What can hang from each mark
S: N Y
B: S Y
E: L S
Y: E L N
L: B E S Y
N: B E L S

Every row comes from one small tree of marks. The marks that hang from a mark follow it in brackets, in alphabetical order. Every link used is in the known rows. Which tree was each row made from?
In the rows, 128 means zero.
Known rows
B[S[N Y]]: [124  96 147 131 143 119 118 126 173 123 112 127 126 138 121 125 108 136
 138 134 140 118 134 122 146 112]
N[L S]: [161 136 171 126  84  81  89 117 160 107 110 127 116 111 130 161  71 101
  73  73 101 142 123 116 127 163]
S[Y]: [118 110 148 105 141 133 112 134 130 130 113 133 127 136 125  99 115 117
 136 128 137 127 131 129 149 117]
B[S[Y[L N[E]]]]: [131  93 162  88 130 103 115 138 180 118 105 101 126 126 125 130  90 124
 140 133 138 119 128 122 140 135]
E[L[Y] S]: [136 114 134 115 159 127 136 116 144 113 138 155 118  86 166  99 156 132
 154 134 129 125 145 104 175 105]
B[Y[N[S]]]: [147 108 136  85 120 115 134 162 141 103 114 119 122 117 134 125  90 117
 117 147 142 114 112 112 125 165]
S[N]: [112 113 142 134 140 138 120 121 136 130 129 138 138 143 124  99 130 146
 130 125 149 125 132 127 138 104]
B[S[N[L[E]]]]: [135 113 152 145 115 111 107 115 186 109 100 115 124 125 112 151  84 137
 115 120 118 116 132 111 132 137]
L[S[N] Y]: [151  93 176 120 109 119 121 123 178 102  82 114 119 106 132 133  86 149
 161 138 130 116 142 112 144 140]
B[S Y]: [157 115 122 143 137 108 142 149 165 115 107 116 111 108 123 166  82 141
 110 150 131 116 118 107 132 157]
B[S[N[E[L]]] Y]: [144 109 133 139 142 106 123 128 166 124 107 120 122 108 131 149  80 153
 101 152 149 119 117 117 143 142]
E[L S[N[B] Y]]: [119 111 154 107 171 127 110 106 119 119 136 174 114 108 154  57 168 143
 160 113 135 137 150 102 185  72]
L[B[Y]]: [170 121 164 121  92 105 115 153 123 105  82 133 103  96 108 147  85 128
 116 142  93 134 127  89 119 140]
E[L[B] S]: [151 126 136 118 136 113 127 117 125 108 134 163 105  78 154 115 164 128
 149 133  97 132 148  89 161  91]
N[S]: [146 133 132 127 111 101 122 121 137 121 125 119 129 130 133 156 115 126
 111 111 119 135 125 131 126 150]
S[Y[N[L[E]]]]: [118  94 172  61 111 129  91 144 155 102  92 120 125 130 121  90  82  92
 136 127 128 111 128 115 140 139]
E[S[N[B L]]]: [140 124 173 128 125 121  93 110 138 100 121 168 103  99 134  93 132 148
 133  94 112 135 147  94 162 109]
B[S Y[E]]: [159 101 142 132 144  97 150 158 171 111 112 115 112 107 125 147  85 153
 106 149 139 123 114  94 130 153]
B[S]: [143 121 125 143 126 109 134 128 165 120 122 115 119 123 126 165 116 131
 132 137 119 121 129 123 125 137]
Y[N[S]]: [135 107 141  65 100 111 126 147 148 101 128 114 130 132 140 123 121  99
 144 136 132 115 122 126 114 152]
B[S[N Y[E[L]]]]: [123  87 155 121 155 110 128 130 174 125 121 127 127 135 128 108 118 142
 137 134 149 125 132 113 149 101]
N[B E[L S]]: [144 153 172 100 106  91  76  83  91 123 110 146 103  85 147 115 134 147
 132 107 102 162 134 120 147 132]
L[B E S Y]: [184 104 202 106  41 105  91 124 176  66   4  78 105  82  92 183  30 143
 164 158  52 107 149  76 119 185]
B[Y[L]]: [139 114 147 123 154 118 139 155 139 128 112 115 129 117 118 117  81 155
 103 122 151 132 118 105 141 141]
N[B E[L]]: [138 154 175  99  94  85  76  89  84 135  99 128 114 104 135 125 116 135
 122 107 109 167 124 133 124 140]
Y[E L]: [125  97 185 103 160 102 144 148 153 132 133 106 141 132 119  83 113 169
 119  98 158 151 124  97 136 113]
L[B[S Y[E]]]: [181 106 175 123  95  85 126 158 154  98  81 123  97  91 108 160  77 138
 115 148  93 134 126  75 116 144]
E[L[B] S[N Y]]: [133 102 159 106 152 124 110 116 133 111 125 174 110  95 148  75 157 134
 155 130 117 129 154  89 183  66]
E[S]: [136 127 124 131 145 136 128 119 139 109 142 153 113  99 146 115 154 143
 143 127 118 120 144 109 162 115]

Write each row's tree
[133  97 175  65  95 120 109 140 158 104  90 111 129 110 138 115  84 111
 147 151 139 119 123 127 128 161] : L[Y[N[E]]]
[147  90 151 136 153 104 144 152 177 113 113 122 119 117 121 127  86 166
 107 147 154 122 117  93 137 137] : B[S[N] Y[E]]
[128  69 211  41 129 105 117 170 154 108  99 114 126 130 116  61  95 123
 150 122 144 135 130  90 139 111] : S[Y[E L[B] N]]
[137 103 174 100 136  91 119 136 151 125 117 112 134 138 126 114  97 139
 112  95 140 146 125 116 145 135] : N[S[Y[E L]]]
[179 101 196 117  70  89 111 146 170  92  55 118 101  91 109 169  66 120
 144 145  83 132 138  89 118 149] : L[B[S] Y]
[131 108 143 109 165 114 147 128 138 118 158 149 122 102 157  83 167 149
 135 128 139 137 133  94 156  98] : Y[E[L S]]
[155 127 161 120  79 126  92 118 140  78  59 118 111  93  98 148  91 145
 141 146  55 113 149  79 134 147] : L[B E[S]]
[194  87 223  98  63  81 116 146 173  79  50 109  92  73 118 153  66 141
 159 144  82 134 143  71 122 152] : L[B S Y[E]]
[170  75 221  53  75  98 116 167 165  69  73 132 100  81 127  99  91 118
 164 153 100 129 138  67 128 140] : L[B Y[E[S] N]]
[172  92 211 111  48 112  85 119 183  66   4  86 112  92  89 163  31 156
 164 156  65 106 151  77 125 168] : L[B E S[N] Y]
[160 123 161 128  65 107  98 124 160  87  45  92 115 110  84 184  64 136
 134 152  57 113 139  87 107 162] : L[B[S] E]
[132  92 185  60 100 117  91 152 149 102  94 133 114 121 124  92  87  84
 137 124 120 121 130 108 137 128] : S[Y[N[L[B]]]]
[170 138 189 111 103  69 104 134 109 113  87 118 109 119 112 139  77 154
 110  78 111 167 121 101 120 168] : N[B[Y[L]] S]
[127 109 142  54 102 114 113 126 143 112 124 109 128 109 154 118 122 103
 148 155 137 115 122 135 124 144] : Y[N[E[L[S]]]]
[123 130 181 116 104 112  78  98 110 129 100 135 125 129 118 103 109 157
 124 109 132 150 129 132 130 124] : S[N[B E]]
[137 105 187 113 136 109 115 127 144 103 131 154 111 106 134  77 134 159
 125 103 129 144 135  84 151 109] : Y[E[S[N[B L]]]]
[ 99  85 180 105 168 134 108 133 150 137 112 130 145 155 113  59 103 153
 135 104 170 132 136 120 165  85] : S[N Y[L]]
[141 132 164 126  97 121  82 110 165  94  90 125 117  99 116 136  72 121
  97 100  90 117 136  97 143 155] : N[L[E[S]]]
[110 101 167  99 148 131 106 134 147 127  91 103 142 144 106  93  84 142
 132 114 138 126 134 117 153 124] : S[Y[L[E]]]
[136 124 174  95 108  85  79 104 145 135  99 102 137 123 132 142  72 136
  91 101 132 147 120 146 150 158] : N[E S[Y[L]]]
[177 151 214 114  56  55  62 110 124  99  83 135  95 108 115 153  67 111
  88  44  77 170 126 101 113 171] : N[B L S]
[148 118 197 106 116  83 105 131 128 116  91 122 105 126 107 116 103 148
 146  95 112 158 132 100 124 132] : N[B[S[Y[E L]]]]
[116  87 187  89 163 115 124 149 148 132 116 118 135 139 118  69 104 146
 129 106 157 143 128 107 154 106] : S[Y[E L]]
[142  87 227  32 113  67 124 163 147  98 114  97 128 134 123  72 103 146
 145  86 146 158 120  85 112 143] : Y[E L N[B S]]
[143 119 189 116  81 115  79 121 174  94  60 108 124 105 108 140  36 113
  98 104  98 120 129 101 131 173] : N[L[E Y]]
[114  90 210  92 140 115  95 131 120 122 100 148 121 148 111  47 116 154
 144 104 150 152 133 105 148  95] : S[N[B] Y[E]]
[144 135 150 111  99  93  96 100 130 132 107 118 122  95 140 156 106 124
 111 140 109 140 124 131 131 135] : N[E[L[B[S]]]]
[137 107 167 107 141  98 137 124 132 121 133 129 121 117 141  94 143 153
 141 120 138 146 129  99 132 108] : Y[E[L[S[N[B]]]]]
[152 110 153  83 101 109 111 156 156  91  92 112 120 109 124 132  56 112
  99 133 126 112 112 101 124 182] : B[Y[N[L[E] S]]]
[139 111 152 145 120 105 113 120 183 114 114 126 120 123 121 148  96 133
 114 116 125 122 131 114 132 127] : B[S[N[L]]]
[124 113 227  93  97 102  39 102 130 122  74 146 115 124 113  78  65 129
 104  83 128 154 131 121 153 122] : S[N[B E L] Y]
[149 130 202  95  98  78  81 119 115 112  72 111 118 138 102 124  80 144
 129  72 102 162 132 109 129 156] : N[B S[Y[L[E]]]]
[113 104 190 104 133 125  86 123 114 125  95 149 122 149 110  65 113 141
 148 105 141 144 137 118 149  98] : S[N[B] Y]
[139  97 202  43  87  94  98 149 152 106  91  94 130 109 119 109  80 123
 138 127 126 134 124 106 119 140] : Y[L[B] N[E]]
[180 137 205 125  80  68  79 133 141  97  71 136  84  91 107 151  48 122
  92  78  88 154 122  83 117 170] : N[B[S Y] L]
